Known rows, with every way that one mark hangs from another:
minub[tomome[zetu]]: -.11, .19, -.27, .09, -.32, -.01, -.17, .24, -.08, -.08, .04, .18, -.30, -.26, .23, .13, -.18, .09, -.08, -.08, .18, .02, -.02, .04, -.07, .16, -.38, -.12, -.17, .10, -.10, .00, .16
minub[kuro tomome]: -.19, .22, -.14, -.27, -.27, .13, -.15, .33, -.14, -.39, .06, .16, -.16, -.01, .06, .18, -.44, .10, .01, .17, -.08, .25, .07, .00, -.06, .51, -.39, .19, .15, -.37, -.09, .37, .11
popi[dizopo]: .38, .45, .37, .40, -.12, -.36, .08, .08, .23, -.12, .13, -.01, -.16, -.23, -.19, -.26, -.06, -.21, .10, .12, .21, -.29, .12, .29, -.12, -.05, -.52, -.06, -.34, .29, .03, -.06, .26
minub[kuro[popi zapi] tomome]: -.16, -.08, -.26, -.58, -.16, .24, .04, .14, -.11, -.41, .12, .10, .02, .01, .07, .17, -.36, -.01, .09, .09, -.27, .08, .03, -.12, -.09, .45, .11, .38, .34, -.52, -.02, .46, -.05
kuro[minub[tomome] popi[negiv] zapi[mego]]: .08, -.34, .06, -.32, .32, .10, .24, -.26, -.34, .16, -.01, -.29, .11, .19, -.18, .02, .21, -.22, -.06, -.15, -.36, -.27, .21, -.32, -.22, -.31, .54, .38, .19, -.06, .13, .02, -.43
negiv[popi[dizopo]]: .29, .15, .04, .58, -.13, -.46, .01, .05, -.01, -.41, .15, .19, .04, -.46, -.23, -.26, -.01, -.07, .11, .08, .28, -.02, -.12, .44, .07, .13, -.34, .06, -.27, .20, -.07, .08, .32
zapi[kuro[minub[tomome] popi] mego]: .09, -.19, .14, .37, .36, .17, -.33, -.20, .05, .26, .05, -.09, .34, .42, .03, .06, .10, .27, -.08, -.14, -.05, -.17, .15, .10, .42, -.10, .34, -.13, -.08, .09, .03, -.09, -.21
zetu[tomome[minub[kuro[popi zapi]]]]: -.12, -.15, -.05, -.20, -.13, -.16, .06, -.05, .23, -.07, -.09, .00, -.22, -.24, .11, .13, -.04, .08, .00, .25, .47, .28, -.38, -.18, .01, .23, -.18, -.34, .16, .04, -.17, .08, -.01
tomome[minub[kuro[popi]] zetu]: -.31, .13, -.11, .05, -.40, .01, -.03, .14, .11, .14, -.23, .22, -.26, -.33, .15, -.02, .10, .08, .05, .03, .40, .49, -.57, -.04, -.06, .03, -.29, -.36, -.05, .13, -.03, -.22, .39
kuro[minub[tomome] popi zapi]: .07, -.30, -.08, -.47, -.06, .09, .31, -.32, -.14, -.01, .06, -.12, .14, .03, -.06, .04, .01, -.31, .07, -.15, -.15, -.26, .15, -.02, -.32, -.07, .41, .24, .30, -.01, -.06, .09, -.34
zapi[kuro[minub popi] mego]: .22, -.07, .19, .49, .37, .10, -.36, -.23, .18, .28, .02, -.06, .41, .37, .02, -.05, .18, .20, -.09, -.11, .01, -.15, .11, .20, .38, -.23, .24, -.22, -.21, .20, .03, -.21, -.19
kuro[minub[tomome] zapi[mego]]: -.07, -.02, -.19, -.33, .10, -.01, .09, -.06, -.24, .03, -.12, -.19, -.09, .04, -.02, -.01, .13, -.07, -.09, -.03, -.32, -.08, .33, -.08, -.18, -.33, .23, .17, .05, .11, -.05, -.09, -.30
zapi[kuro[minub[tomome[zetu]] popi] mego]: .03, -.19, .05, .39, .32, .17, -.31, -.17, .07, .30, .03, -.03, .32, .37, .06, .08, .13, .27, -.08, -.17, -.04, -.14, .07, .09, .40, -.16, .32, -.17, -.15, .18, .00, -.15, -.11
minub[tomome]: .04, .23, -.10, .00, -.26, .00, -.22, .18, -.10, -.27, .07, .06, -.25, -.16, .12, .10, -.25, .05, -.10, .03, .13, -.05, .14, .06, -.07, .26, -.33, -.01, -.09, .01, -.09, .10, -.03
kuro[minub]: .24, .27, .18, .16, -.24, -.14, -.05, -.08, .02, .08, -.06, -.01, -.01, -.03, -.01, -.11, .04, -.19, -.02, .06, .21, .06, .12, .25, -.31, -.11, -.42, -.11, -.16, .29, -.14, -.19, -.05
zapi[kuro mego]: .19, .24, .06, .59, .29, -.01, -.58, .10, .27, .08, -.02, .03, .14, .20, .17, -.09, .08, .36, -.21, -.03, .01, -.03, .16, .15, .48, -.18, -.07, -.30, -.43, .14, .04, -.20, -.05
kuro[minub popi[dizopo negiv] zapi[mego]]: .33, -.20, .39, -.06, .41, -.12, .45, -.34, -.12, .26, .02, -.32, .16, .13, -.40, -.22, .38, -.39, .10, -.08, -.30, -.47, .20, -.15, -.28, -.51, .43, .31, .02, .15, .22, -.12, -.23
popi[dizopo negiv]: .44, .35, .59, .47, .12, -.48, .30, .16, -.04, -.06, .08, -.12, -.29, -.16, -.30, -.27, .06, -.31, .01, .11, .08, -.39, .19, -.05, -.23, -.11, -.53, .18, -.34, .15, .23, -.09, .27

Rows:
-.26, .03, -.28, -.21, -.34, .26, -.15, .23, -.07, -.17, .10, .28, .00, -.03, .14, .25, -.36, .08, .09, .01, .01, .19, -.22, -.04, -.04, .48, -.20, .11, .16, -.35, -.06, .33, .24 | minub[kuro[popi] tomome[zetu]]
-.07, .09, -.05, .05, -.27, -.06, .05, -.02, -.16, .11, -.05, .06, -.13, -.05, .07, .07, -.05, -.07, -.01, -.02, .16, .04, .08, .14, -.26, -.04, -.31, -.08, -.04, .25, -.15, -.11, .04 | kuro[minub[tomome[zetu]]]
-.15, .00, -.01, -.04, -.20, -.19, -.04, .02, .24, -.05, -.15, .05, -.32, -.27, .13, .15, -.07, .12, -.03, .32, .55, .35, -.36, -.11, .04, .27, -.43, -.42, .07, .10, -.20, .02, .09 | zetu[tomome[minub[kuro]]]
-.20, .20, -.02, -.26, -.24, -.07, .06, .20, .06, -.19, -.22, -.01, -.33, -.28, .04, -.12, .05, .01, -.04, .17, .13, .46, -.20, -.09, -.11, .03, -.23, -.13, .09, -.05, -.04, -.12, .10 | tomome[minub[kuro[zapi]]]
.14, .09, .15, .51, .32, -.03, -.39, -.06, .15, .22, -.06, -.07, .20, .33, .05, -.06, .15, .28, -.16, -.05, -.03, -.05, .24, .18, .35, -.30, .02, -.26, -.29, .25, -.02, -.27, -.11 | zapi[kuro[minub] mego]
-.05, .01, .19, -.20, -.09, .12, .14, .16, -.22, -.32, .18, .02, -.03, .08, -.18, .15, -.35, -.06, .12, .14, -.15, -.07, -.02, -.11, -.08, .52, -.18, .41, .21, -.48, .09, .46, .15 | minub[kuro[popi[dizopo negiv]] tomome]
-.42, .10, -.50, -.39, -.13, .14, -.06, .38, -.13, -.21, -.04, .16, -.21, -.09, .16, .20, -.23, .19, -.02, .05, -.32, .26, .02, -.19, .01, .15, -.02, .19, .10, -.32, -.02, .23, .16 | minub[kuro[zapi[mego]] tomome[zetu]]
-.29, -.10, -.30, -.44, -.19, .11, .27, .18, -.08, -.19, .15, .15, -.07, -.11, .04, .15, -.27, -.06, .18, -.01, -.26, -.02, -.07, -.07, -.10, .32, .07, .29, .24, -.34, .03, .36, .23 | minub[kuro[popi[dizopo] zapi] tomome[zetu]]
-.04, -.26, -.21, -.32, .08, .19, .12, -.27, -.13, .24, -.01, -.12, .14, .07, -.02, .05, .16, -.14, .03, -.21, -.24, -.20, .06, -.10, -.14, -.33, .56, .12, .13, .13, .01, -.04, -.30 | kuro[minub[tomome[zetu]] popi zapi[mego]]
-.38, .22, -.15, .07, -.40, -.07, -.03, .29, .07, .12, -.27, .23, -.39, -.36, .16, -.04, .12, .11, -.01, .09, .39, .58, -.49, -.02, -.08, .01, -.45, -.37, -.10, .16, -.04, -.25, .45 | tomome[minub[kuro] zetu]
.30, -.13, .45, .56, .51, -.06, -.07, -.22, .06, .36, .06, -.18, .33, .39, -.20, -.12, .24, .08, -.03, -.11, -.08, -.33, .18, .05, .33, -.26, .22, -.09, -.18, .19, .16, -.21, -.07 | zapi[kuro[minub popi[dizopo negiv]] mego]
.04, -.25, .03, .25, .05, .02, -.02, -.19, .09, .18, .14, .07, .26, .21, .16, .09, -.01, .08, .01, -.18, .15, -.17, .07, .21, .23, .12, .13, -.18, .02, .07, -.06, -.04, .00 | zapi[kuro[minub[tomome[zetu]] popi]]
.13, -.20, .31, .40, .42, .04, -.14, -.24, .06, .24, .13, -.14, .33, .41, -.14, .00, .12, .17, .00, -.10, -.10, -.34, .20, .13, .41, -.15, .33, -.09, -.09, .17, .08, -.09, -.11 | zapi[kuro[minub[tomome] popi[dizopo]] mego]
-.05, -.09, -.04, .28, .02, -.12, -.04, -.02, .06, .11, .06, .08, .09, .15, .18, .03, -.02, .13, -.05, -.09, .09, -.07, .19, .23, .18, .06, -.11, -.22, -.07, .16, -.09, -.14, .10 | zapi[kuro[minub[tomome[zetu]]]]
.26, .06, .11, .58, .34, .12, -.57, -.07, .34, .15, .07, .00, .32, .23, .10, -.05, .08, .31, -.13, -.12, .03, -.14, .03, .18, .52, -.11, .17, -.23, -.33, .09, .05, -.12, -.13 | zapi[kuro[popi] mego]
.35, .00, .03, -.01, .30, .05, -.09, -.06, .03, -.01, .00, -.12, .07, -.06, -.07, -.13, .18, -.15, -.12, -.15, -.22, -.24, .05, -.22, -.07, -.32, .35, .25, -.14, -.09, .19, -.03, -.33 | kuro[popi[negiv] zapi[mego]]
-.29, .13, .01, .10, -.35, -.05, .12, .13, .12, .14, -.19, .16, -.26, -.32, .02, -.09, .12, .03, .14, .06, .37, .39, -.53, .00, -.05, .01, -.29, -.33, -.03, .14, .01, -.21, .47 | tomome[minub[kuro[popi[dizopo]]] zetu]
-.06, -.07, -.21, -.46, -.08, -.11, .30, -.06, -.20, -.07, -.04, -.13, -.12, -.05, .01, .01, .01, -.21, -.02, -.02, -.21, -.09, .32, .00, -.33, -.15, .08, .17, .15, .07, -.10, -.01, -.23 | kuro[minub[tomome] zapi]
-.14, .06, .10, -.23, -.13, -.01, .13, .09, -.02, -.17, -.19, -.05, -.23, -.21, -.06, -.11, .10, -.08, -.03, .10, .13, .35, -.26, -.20, -.14, .06, -.09, .00, .14, -.09, .06, -.08, .05 | tomome[minub[kuro[popi[negiv] zapi]]]
-.14, .10, .04, -.23, -.13, .06, -.04, .07, .06, -.11, -.22, -.04, -.19, -.19, -.02, -.08, .13, .02, -.02, .14, .11, .39, -.29, -.13, -.04, -.01, .00, -.08, .09, -.05, .03, -.11, -.02 | tomome[minub[kuro[popi zapi[mego]]]]
.12, -.26, .15, -.30, .26, .02, .38, -.36, -.16, .14, .09, -.29, .15, .12, -.28, -.07, .17, -.27, .15, -.10, -.33, -.48, .22, -.04, -.17, -.32, .54, .29, .18, .11, .08, .02, -.27 | kuro[minub[tomome] popi[dizopo] zapi[mego]]
-.18, -.07, -.33, -.37, -.14, -.11, .35, -.02, -.19, .04, -.07, -.03, -.17, -.12, .09, .02, .06, -.18, -.02, -.07, -.16, -.05, .22, -.01, -.31, -.23, .07, .08, .11, .16, -.12, -.06, -.09 | kuro[minub[tomome[zetu]] zapi]
.26, -.14, .32, .41, .14, -.13, .11, -.25, .22, .16, .18, -.02, .34, .21, -.05, -.10, .05, -.08, .11, -.10, .14, -.33, .12, .34, .17, .01, .04, -.16, -.07, .16, .00, -.08, .05 | zapi[kuro[minub popi[dizopo]]]
-.43, .17, -.29, -.13, -.34, -.09, .15, .27, .08, .07, -.28, .15, -.41, -.42, .18, -.07, .17, .08, -.01, .05, .22, .53, -.40, -.10, -.10, -.09, -.26, -.28, -.03, .13, -.04, -.27, .39 | tomome[minub[kuro[zapi]] zetu]
-.42, .16, -.27, -.07, -.26, -.05, .03, .27, .06, .11, -.31, .13, -.39, -.37, .16, -.09, .23, .14, -.04, .05, .17, .54, -.39, -.14, -.07, -.18, -.16, -.28, -.08, .13, .00, -.29, .36 | tomome[minub[kuro[zapi[mego]]] zetu]
-.06, -.13, .24, .00, -.05, -.25, .18, -.03, .14, -.02, -.07, -.05, -.28, -.22, -.04, .08, -.02, .01, .03, .31, .51, .19, -.35, -.19, -.01, .26, -.34, -.27, .10, .07, -.09, .03, .13 | zetu[tomome[minub[kuro[popi[dizopo negiv]]]]]
.39, -.04, .41, .21, -.01, .00, .12, -.28, -.09, .19, .02, -.07, .21, .10, -.13, -.07, .11, -.33, .04, -.06, .16, -.18, -.04, .01, -.34, -.08, -.08, .12, -.04, .11, .02, -.08, -.19 | kuro[minub popi[negiv]]
.10, -.23, .13, .21, .07, .02, -.04, -.23, .05, .05, .14, .01, .30, .27, .09, .06, -.08, .06, .01, -.12, .08, -.21, .12, .22, .23, .14, .12, -.10, .04, .04, -.07, -.01, -.09 | zapi[kuro[minub[tomome] popi]]
.17, .13, .13, -.13, .17, .02, .10, .12, .04, -.17, .07, .01, .09, .01, -.20, -.08, -.07, -.14, .10, .12, -.31, -.02, .03, -.13, -.09, .00, .02, .37, .05, -.34, .18, .23, .05 | minub[kuro[popi[dizopo negiv] zapi[mego]]]
-.15, -.08, -.10, -.53, -.10, .14, .24, .11, -.10, -.39, .19, .04, -.02, -.01, -.08, .11, -.33, -.11, .17, .10, -.31, -.09, .07, -.06, -.13, .40, .10, .40, .34, -.46, .03, .48, .05 | minub[kuro[popi[dizopo] zapi] tomome]
-.04, -.32, -.24, -.40, -.08, .08, .32, -.29, -.13, .14, .05, -.05, .12, -.04, .05, .05, .06, -.26, .08, -.21, -.13, -.21, .05, -.03, -.29, -.13, .39, .15, .22, .04, -.07, .01, -.21 | kuro[minub[tomome[zetu]] popi zapi]
-.06, -.01, .01, .42, .27, .01, -.32, .00, .03, .25, -.04, -.03, .13, .30, .11, .04, .12, .35, -.15, -.09, -.07, -.04, .23, .10, .38, -.22, .11, -.26, -.22, .23, -.01, -.22, -.03 | zapi[kuro[minub[tomome[zetu]]] mego]
.30, .03, .22, .62, .46, .07, -.47, -.04, .20, .15, .04, -.05, .27, .27, .05, -.07, .12, .25, -.18, -.12, -.04, -.18, .07, .01, .47, -.15, .18, -.14, -.32, .01, .15, -.16, -.12 | zapi[kuro[popi[negiv]] mego]
-.17, -.04, -.26, -.50, -.01, .32, -.12, .15, -.11, -.31, .08, .04, .03, .08, .00, .19, -.28, .08, .03, .05, -.35, .11, .02, -.17, .02, .32, .22, .37, .27, -.50, .03, .42, -.14 | minub[kuro[popi zapi[mego]] tomome]
.09, .13, -.16, -.30, -.16, .11, -.04, .10, .20, -.30, .07, .16, .15, -.07, .03, .01, -.24, -.12, .08, .09, -.16, .16, -.08, .03, -.12, .21, -.05, .22, .11, -.38, -.01, .28, -.01 | minub[kuro[popi zapi]]
-.14, -.11, -.17, -.48, .08, .25, -.02, .17, -.25, -.29, .06, -.01, -.02, .09, -.05, .16, -.22, .04, -.05, .05, -.42, .07, .06, -.32, -.02, .28, .21, .47, .26, -.54, .10, .42, -.13 | minub[kuro[popi[negiv] zapi[mego]] tomome]
